What can hang from each mark:
G: H W X
X: A E G L
L: C W
U: A E L
H: G
C: A E L
E: C U W X
A: C U W X
W: A E G L

In the rows, 128 means zero.
Known rows, with every way that one mark hangs from another:
L[W[A[C]]]: [148 125 125 120 124 145 155 123 106 103 129 138 145 134 147 119 112 129
 130 117 170 135 118 117  86 133 167 139 110  97 120 143 127 132  87 107
 156 145 152 131 133 104 179 142 151 125 139]
A[C[L] W[E]]: [132 105  94 120  68 137 137 111 146 136 151 157  94 108 142 121  86 115
 127 122  94 123 148  90  70 150 114  65 128  94 155 147 140 164 114 157
 140 145 131 118 115 127 143 118  91  91 179]
H[G[W[A[U[E L] X]]]]: [ 65 128 146 108 159  58  44 160  98  71  93 178 119 161 114  73 182 137
 103 108 155 116 139 152 172 137 117 200 155 135 101 126 124 110 116 160
  75 114 150 173 149 138 111 139 154 166  85]
H[G[W[E L]]]: [103 189 137 158 157  60 108 100 145 147  88 124  66 129 161 145 177  85
  98  64 157 156  62 103 123 108 139 165  97 117 112  71 232 146 201 103
  79 148 125 153 120 109 138 209 123 123 124]
W[G]: [178 129 137 164 129 109 140 122 149 181  91  96 100 133 159 175 143 117
 132  98 172 134  97 102 125  99 147 141 108 132 136  80 196 121 175 113
 123 156 101 157 137 120 157 225  96 140 120]
A[C U[E[X[G[H]]] L] W]: [139 117 138 112  93  70 111 169 101 136 130 169 125 100 136  99 102 138
 145  92  74  90 155 160 126 146  73 112 159 165 138 152 106  90 112 202
  69 128 132 129 147 179  92 139 104 122  78]
L[C W[A[U[E] X] G]]: [ 94 120 141 151 158 141 151 191 111  38 152 140 186 176 111  74 115 151
 158 168 179 139 129 119 153 184 164 126 121 117 107 141 105 112  96 140
 111 132 157 152 126 171 133 133 113 131 101]
U[A[C[L] X]]: [132  84 105  82  72 119 103 108  98 112 120 162 134 123 134 126  94 148
 110 151 129  91 193 110 120 149 127  95 146 125 163 168 119 158  57 159
 183 114 104 103  97 131 161 102 125 146 149]
G[H W[A[C] L] X[E]]: [101 195 132 121 172 107 165 129 112 114  63 151 161  73 200 101 150 124
 136  77 193 196  84 148  99  81 116 179 121 103 107 136 133 137 177 103
 105 140 178  91  91 100 155 151 188 164 129]
W[A L[C[E[U]]]]: [135 184 150 155 152 184 173 129 147 172 138 106 137 134  92 153  87 139
 160 151 158 111  81 140 172 140 142  97 162 107 117 154 111 150  99 117
 177 154 194 101 115 116 137 102 167 120 186]
X[L]: [182 127 108 144 105  85 135  88 176 184 129 109  99 112 138 181 132 129
 124  78 144 126 110 115 115 119 133 112 126 117 142  98 161 114 133 117
 130 147 126 115 125  85 153 163 126 115 142]
G[W X[E]]: [109 114 129 129 147 102 128 119 116  75  79 141 129 117 154  98 157 116
 106  75 145 175  90 135  96  95 130 184  62 126 134  91 126 120 190 101
 121 139 132 115 120  61 144 119 147 172 109]
E[C U[L] W X[A G[H]]]: [163 161 161 111 154 167 122 128 139 211 172 108 124  82 138 148 135 121
 128  90  40  68 165 165 151  81 103 141 129 182 124 114  88 118 131 114
 120  68 119 137 163 179  88  71 159 132  55]
W[A G]: [168 155 143 159 157 135 146 120 140 166  93  91 130 138 156 175 156 115
 147 116 204 145  93 123 139  96 155 155 135 107 115  85 175 128 164  93
 136 160 131 171 130 139 149 235 134 146 133]
A[W]: [143 105 111 143  86  98 110 100 133 141 112 126  96 120 137 139 112 121
 115 108 142 120 122 121  78 115 140 142 130 107 133 119 142 106 133 106
 140 149  80 161 157 100 163 167  84 147 115]
X[A[C[L] U W] E]: [162  96 106 100  42 166 142 142 124 140 150 153 164 117  96  95  94 132
 128 156  63 130 163 138  86 186  88  71 169 100 138 202  66 154  70 129
 128 143 123  84 118 124 111  82 133  82 173]
C[E[X]]: [129 111 144 136 126 146 147 105 113 121 139 131  80 140 103 181 105 124
 125 141 109 114 110 115 136  94 128 139  85 144 140 104 158 112 147 149
 164 161 133 126 103 124 126 112 107 149 144]
A[C U X]: [134  87 125 111  91 116 111 153  93 122  83 174 147 126 137 121  83 171
 111 166 133  98 161  88  97 125 114 125 150 110 141 201  95 150  85 150
 127 117 108 106 104 124 143 122 145 134 125]
L[C[A] W[E[U]]]: [148 124 129 138 159 211 176 134 131  88 171 130 155 149  78 107  79 157
 128 173 124 136 118 116 114 178 182  95  80 127 129 136  87 146  73  99
 167 122 153 127 154  81 139  64 146  76 144]
L[C[E[U X]] W]: [107 109 159 139 144 177 182 135 118  99 192 136 123 159  79 119  64 136
 137 154  84 103 105 115 129 148 159 116  71 168 147 134 103 112 111 143
 181 142 148 119 152 101 138  20 113 119 123]
L[C[A[U W[G] X]]]: [105  88 120 106 123 131 121 132 101  93 111 118 172 143 157 114  97 155
 125 209 150 136 161 111 105 164 142 120 157 105 119 178 104 115  95 120
 137 105  81 145 141 162 151 123  73 127 102]
H[G[X[A E[U] L]]]: [165 144 160 138 149 108 126 135 159 141 127 110 157 114  82 127 195 112
 108 115  93 134  89 131 148 133 111 142 148 133 154 112 114 119 173 101
 122 101 136  92 128  82  51  97 221 124 104]
C[A[U W X[E G L]]]: [130  94  93 120  76 111 113 117 130  97 150 107 170 117  98 120 132 115
 116 178  84 158 127 136 127 177  73  93 168 125 120 154  81 107 113 106
 105 108  83 102 105 134  63 118 130 124 119]
H[G]: [179 124 162 141 129  79 119 108 120 168  74 127  77 134 143 178 151 113
  88  92 158 136  94  98 116  97 155 175 106 129 135  81 216 115 153 108
 131 155  91 161 155  97 157 205 116 149  92]
E[U]: [172 121 145 161 120 142 121 127 145 192 111 127 115 134  90 149 107 146
 121 125 135 104 110 124 124  99 144 136 134 139 135 129 112 131 132 111
 148 134  97 147 164  75 134 149 150 132 127]
C[A[U] E L]: [141  77 114  96 107 183 133 107 118 148 138 122 102 172  71 180 112 135
 131 184  88 144 145 132 158 138 134 102 139 126 124 155 123 136  72 133
 169 156 116 117 141  96 140  97  97 106 221]
W[A[C[L] U X[E]] G]: [121 121 124 122 105 173 151 179 128 130 131 150 180 133 133 111 116 132
 150 186 147 157 148 100 150 141  93  88 171 119 123 170 109 168 125 155
 124 132 150 109  82 168 107 134 155 124 166]
G[W]: [147 121 132 138 127  93 119  89 122 145  76 132  97 129 164 142 140 123
 102  69 156 145  95 127  85  99 148 181  83 120 120  91 157 126 153  91
 128 149 101 149 150  66 176 168 104 150 116]
C[A[U W[E G[H]] X] L]: [ 82 102  96 132 127 142 121 139 127 127 123 142 129 133 131 130 130 131
 143 213 121 164 165  92 111 138 115 121 165 132 127 148 132 126 147 119
  90 119  53 168 137 170 108 169  59 116 150]
U[L[C[A]]]: [192 118 116  80 136 138 133 101 136 140 123 120 122 117 148 160 101 170
 115 107 150 121 161 140 146 149 154 103 102 119 136 124 136 119  47 142
 187 128 169 116 148  96 213 104 121 116 120]
E[U[L] W[A]]: [121 143 122 130 138 157  89 133 154 177 168 116 126 145 113 106 143 135
 134 107 142  89 164 171 160  99 143 146 160 144  99 126  75 121  97 132
 149 105 156 165 177 109 155  95 162 127 121]
C[L]: [169 102 118 124 106 123 127  96 156 190 132 124  78 129 135 185 118 118
 119  92 127 135 134 104 132 110 145 110 115 123 151  99 166 132 123 124
 159 154 100 138 144  91 185 158  90 132 152]
C[A[X[E[U W] G[H] L]]]: [155 133 125 151 129 158 162 122 142 166 165 102 162  94  98 136 148 124
 110 156  86 179 119 142 137 122  89 137 130 178 110 106  95 111 128  93
 125  88  84  98 129 114  66 105 144 131  89]

Rows:
[125 132 131 162 171 112 134 139 145  98  92 107 111 128 157 146 166 116
 140 107 163 137  96  88 130  98 143 136  92 113 155  75 173 139 215 121
 109 137 135 150 106 132 115 189 129 139 134]
W[E G[X]]
[139 204 142 192 154 158 163 158 193 240 117 114  99  91 137 153 107 120
 171 124 148 117  88  96 143  80 126  99 148 145 122 113 174 163 209 118
  72 132 127 140 122 162  87 204 150 115 140]
W[E[C U] G[H] L]
[137  74 125 112  80 137 136 143  92 143 115 146 112 130 120 160  95 115
 123 156  49 110 124  83 147 155  77  80 142 135 151 171 126 162 101 161
 145 140 112  83  93 138  99 107 106 134 171]
A[C[E L] U X[G]]
[148 187 147 184 175 135 162 165 168 190  98  93 168  99 121 135 170 127
 158 123 148 148  84 138 169  96 118 144 150 149 136 121 125 126 221  86
  92 125 113 110 128 126  84 185 183 147 110]
W[G[H X[A E[U]]] L]
[141 122 141 116 154  31 102  96 154 140  96 112  90 118 170 170 190 102
 103  64 144 143  95  96 128  95 140 159 127 116 160  85 199  94 186 126
 122 116 121 129 139  89 137 157 136 149  99]
H[G[X[L]]]
[172 119 121 104 108 107 122 143 142 159 109 144 125 125 143 134  88 175
 131  93 137  88 156 125 140 158 135 101 131 130 139 146 110 118  66 153
 133 153 170 123 156  98 200 110 128 105 119]
A[U[L[C]]]
[125 127 110 118  65  94  74 143 135 160 126 122 145 130 128  60 108 136
 156 128 129  43 174 160 122 160 112  92 203 163 146 161  95 132  98 182
 130 115 118 146 174 140 119 128 133 118 120]
E[U[A[C W[G]] L]]
[ 92 141 118 143 132  51  79 116 119 146  75 112 123 133 170 139 154 101
 112  90 129 131  91 117 154 120 104 155 143 120 113 137 135 138 171  93
  73 111  73 132 120 126 136 189 119 159 102]
A[U X[G[W[L]]]]
[111 124 118 185 138 160 147 150 190 163 191 104  99 170  97 117 131  94
 156 125 107 132 104  84 147 147 156  88 104 164 147  91 151 148 180 126
 113 140 108 162 168 105 120 143  96  86 160]
C[L[W[E[U] G]]]
[115 166 166 162 183 150 162 148 118 132 161 117 131 138 143 140 165 121
 155 120 176 165 134 158 137  69 154 187 110 152  88  59 168  87 166 143
 109 133 137 180 134 203 117 184  85 138  92]
U[E[W[A G[H]] X]]
[113 124  97 112  76  72 129 127 142  73 130 109 175 102 160  66 146 109
 153 114 136 133 138 145  92 169  96  89 162 127 156 133 123 115 148 154
 120 125 145  84  91 137  90 116 145 121 135]
U[A[C W[G[X[E L]]]]]
[134 100 114 135  68 100  94 114 104  70 133 144 125 146  72  84 112 140
 129 128 148  98 156 181 105 168 144 130 147 125 134 124 111 101  75 141
 137 152  98 157 139 135 118 152 101 144 126]
U[A[W] E]
[114 188 121 179 187  78 148 143 166 158  77 107 101  96 187 166 171 113
 159  89 188 153  84  89 145  75 141 143 114 125 142  80 209 125 243 113
  76 147 128 145 104 145 134 240 120 143 131]
W[E G[H X] L]
[ 80 125 117  98 149 118 107 132 101  67 123 150 160 153 120  97 107 168
 114 157 151 148 145 154 154 165 139 125 128 100  99 178  94 138  63 148
 117  95 141 100 112 138 151  88 114 123 127]
G[W[L[C[A[U[E] X]]]]]
[ 99 163 151 133 168  59 121  85 147 126 135 134  75 123 161 154 181  90
  95  72 114 153  80 104 104 111 119 166  85 136 131  56 205 120 209 132
  83 130 139 138 110 121 102 132 131 102 108]
H[G[W[E[X[L]]]]]
[177 138 131 166 117 173 167 134 144 141 153  88 148 128 123 133 167 108
 120 116 124 160 123 140 118 128 129 138  94 138 102  73 148 131 149  88
 121 141 120 124 114 143 115 158 116 116 111]
X[A E[W[G]]]
[123  79 115 116 126 169 132 100  88  86 113 131 106 143  82 170 115 146
 103 201 125 132 132 111 137 117 132 146 105 121 128 141 132 127  91 124
 186 131 104 119  99 113 130 108 111 167 157]
C[A[X] E]
[185 164 142 167 144 158 205 183 165 165 146 116 165 106 111  88 122 155
 156 105 122 127 107 138 139 184 137 119  96 192 134 105 113 108 125 109
 105 157 149 118 175 103 136 116 141 109  72]
X[A E[U[L[C W[G[H]]]]]]
[205 136 166 135 145 136 139  95 108 152 121  90 134 115 128 204 151 110
 114 103  97 104 107 140 142 115 120 138 103 121 146  93 139 125 150  82
 148 125 104 134 109 156 104 169 145 134  94]
E[X[A G]]
[147  91 115 124 116 171 139 120 109  81 122 142 146 122  91 144 113 153
  98 190 148 162 142 121 130 120 125 136  96 128 127 131 115 135 100 110
 165 124 107 113  91 107 128 120 145 159 118]
C[A[X[E]]]
[152 105 115 130  95 101  83 167 149 130 130 157 103 152  74 109 117 165
 136  90 126  86 162 154 171 149 120 111 141 144 130 132 109 107  79 184
  93 147 155 137 151 115 137 143 134 118 136]
A[U[E L]]
[157  87 112 103 116 181 147  78 125 150 147 111  79 153  88 197 119 122
 124 158 100 154 132 124 153 126 142 105 105 128 136 116 161 130  83 130
 195 157 119 113 130  95 154 110  84 125 205]
C[A E L]
[145 103 128 141 118 144 194 119 115  85 145 127 100 147 119 135  81 130
 128 117 120 135  90 101 104 169 173 121  51 134 138 110 156 111  93 118
 172 186 153 111 139  83 184  87  81 128 139]
L[C[E] W]
[ 75  92 123 137  93 164  93 125  89  87 157 135 131 159  51  86 111 141
 114 201  99  73 168 150 135 134 136 152 138 169 124 152  68 130  80 133
 175 112  90 133 127 126  97  49 125 158 145]
C[E[U[A[X]] W]]
[ 61 154 165 109 178 171  98 125 130 130 135 169 104 131 123 107 144  97
 103 152 109 131 115  97 132  99 126 153 142 120 121 127 129 183 166 108
 121  84 136 163 128 143  72  81 179 146 124]
H[G[W[A[X] E[C[L] U]]]]
[189 145 141 151 102 172 195 177 112 167 102 131 185 106 141 106 141 146
 136 142 115 162 142 136  82 131 108 144 129 142  96 143 121 140 117 103
  81 149 120  96 119 152 105 156 128  87 120]
X[A[C U] E[W[G[H]]]]
[161 185 164 143 177 143 188  98 106 194  81  87 126 107 138 164 119 120
 134 110 113 168  45 159 148 134 125 146 117 153 103 118 152 130 129  76
 144 147 128  96 152  89 125 135 112 132 137]
X[G[H W[L[C[A E[U]]]]]]
[ 91 191 159 128 193  85 125  83 142 108 135 127 102 127 157 151 196  87
 108  91 148 159  81 125 119 105 129 178 112 115 112  62 185 126 199 111
  92 128 171 153 104 138  92 141 166 107 125]
H[G[W[A E[X[L]]]]]
[ 92 149 124 111 103  96 113 112 122  65 189 133 140 135 109  95  74 139
 146 130 149  88 165 179 143 177 144  80 143 121 136 140 117 107  74 177
 151 128 149 122 105 188 146  90  93 123 115]
U[A[W[L[C]]] E[X]]
[ 77  92  97 150  89 117  91 149 115  70 117 168 127 131  98  92 100 144
 118 185 117 101 150  92  87 146 114 127 147 104 136 170  82 135 133 122
  96 129  85 156 112 141 101 131 117 130 138]
A[U W[E] X]
[111 121 141  78 163 157 143 131  93  90  60 163 159 104 149  97 127 154
 119 137 127 199 129 152  87  79 131 191  97 130 102 150  89 130 145  83
 101 118 127 104 136  89 118  85 171 152 119]
G[H W X[E[C[A[U]]]]]
[212 139 158 121 126 113 145  90  88 152  57 107 145  95 180 148 160 112
  96  58 100 130  85 145  81 145 110 154 102  98 128 116 140 158 124  71
 127 128 119 101 120 105 123 170 150 129 107]
X[A[C] G[W]]
[ 86  79 113  47 106 179  92  91 124 137 196 140 118 142 126 149  78 122
 130 190  69 124 204 139 118 107 130  86 159 117 127 185  86 130  94 144
 157  82  94 142 152 171 139  35  94 105 154]
E[C[A[U W] L] X]
[117 141 107 139  92 112 158  98 142 136 139 110  90 115 141 143  77 114
 138 121 129 120  96 117 114 159 133  85 126 101 135 137 165 118 113 134
 161 172 146 104 120 124 172 116  69 131 159]
A[W[L[C[E]]]]
[ 99  89 120 105 117 160 126  79  93  85 161 119 100 144  94 159 102 116
 118 193  98 128 137 144 109 112 130 138 112 128 121 135 127  99 116 139
 183 133  99 138 126 138 121  80  81 142 154]
C[A[W] E[X]]
[118 178 146 126 151 142 130 131 112 124 199 105 141 126 147 141 135  93
 137  95 131 133 134 170 171 106 114  99 132 112  93 114 139 138 114 171
 131  96 186 108  81 223 104 132 138 114 120]
U[E[W[A[C] L] X[G]]]
[ 55 175 126 142 160 175  99 144 168 180 184  93 138 130 158 118 133 103
 148 164 161 107 148 123 170  66 135 119 181 121  87 146 116 160 166 121
 126  59 123 152 116 208 113 116 154 156 115]
E[C U W[A[X] G L]]
[ 92 136 134  73 137 114  92 178  98  81 125 157 160 128 154  63 171 128
 111 107 133 139 166 148 141 116 111 155 153 131 105 145 108 124 110 170
 113 107 203 114 130 136 128  72 196 123 107]
H[G[X[E[W[A[C U[L]]]]]]]
[124 104 101  76 104 143 104 172 115  83 147 149 181 113 132  63 147 156
 122 111  73 104 200 161 123 146  96 115 131 122 129 178  41 138  72 157
 117  95 185  72 113 125 125  22 185 100 128]
G[X[A[C U[L]] E[W]]]
[ 83  90 105 102 101  59  67 192 129  82 123 149 135 137 147  48 136 138
 159 101 118  88 172 143 134 153 100 100 171 128 149 167 100 109 131 225
  76 106 158 126 151 158 109 116 109 124 113]
A[C U[E L] W[G[X]]]
[ 74 169 101 134 143  80 121 123 142  61 124  96 153 120 177  87 133 111
 163 122 177 110 131 130 132 169 150  84 145  99 149 120 147 132 162 127
 124 129 151 132  98 173 138 149 111 119 137]
U[A[W[E G[X] L[C]]]]
[ 94 167 140 134 158 135 105 148 138 120 170 136 140 166  82 141 119 138
 158 147 166 116 137 170 196 110 134 117 172 108 100 152 101 120 119 160
 107 124 168 142 101 187 115 146 165 118 156]
W[A[U[E[X]]] L]
[ 85  97  97 116 185 151 133 117 149  65 176  93 115 168 145 136 174  94
 143 135 125 182 134  94 150 136 175 109  74 126 148  88 164 134 172 117
 142 109 119 152 142 115 148 126  90 112 165]
C[A L[W[E G[X]]]]
[130 171 150 122 160 146 137 143 121 158 112 177 138  85 131  96 129 165
 123 104  79  82 146 152  99 120  95 152 120 156 139 149  74 151 135 146
  96 103 168 114 130 125  87  72 194  95 113]
G[H W[E[U[L] X[A[C]]]]]
[ 77  69  77  80  92 100  45 124 114  91 130 146 130 140 116 102 115 158
 110 181 119  91 206 137 133 144 116 132 178 124 128 190  63 100  68 144
 129  89  81 155 159 128 154  91 109 144 117]
C[A[U[L] W X]]
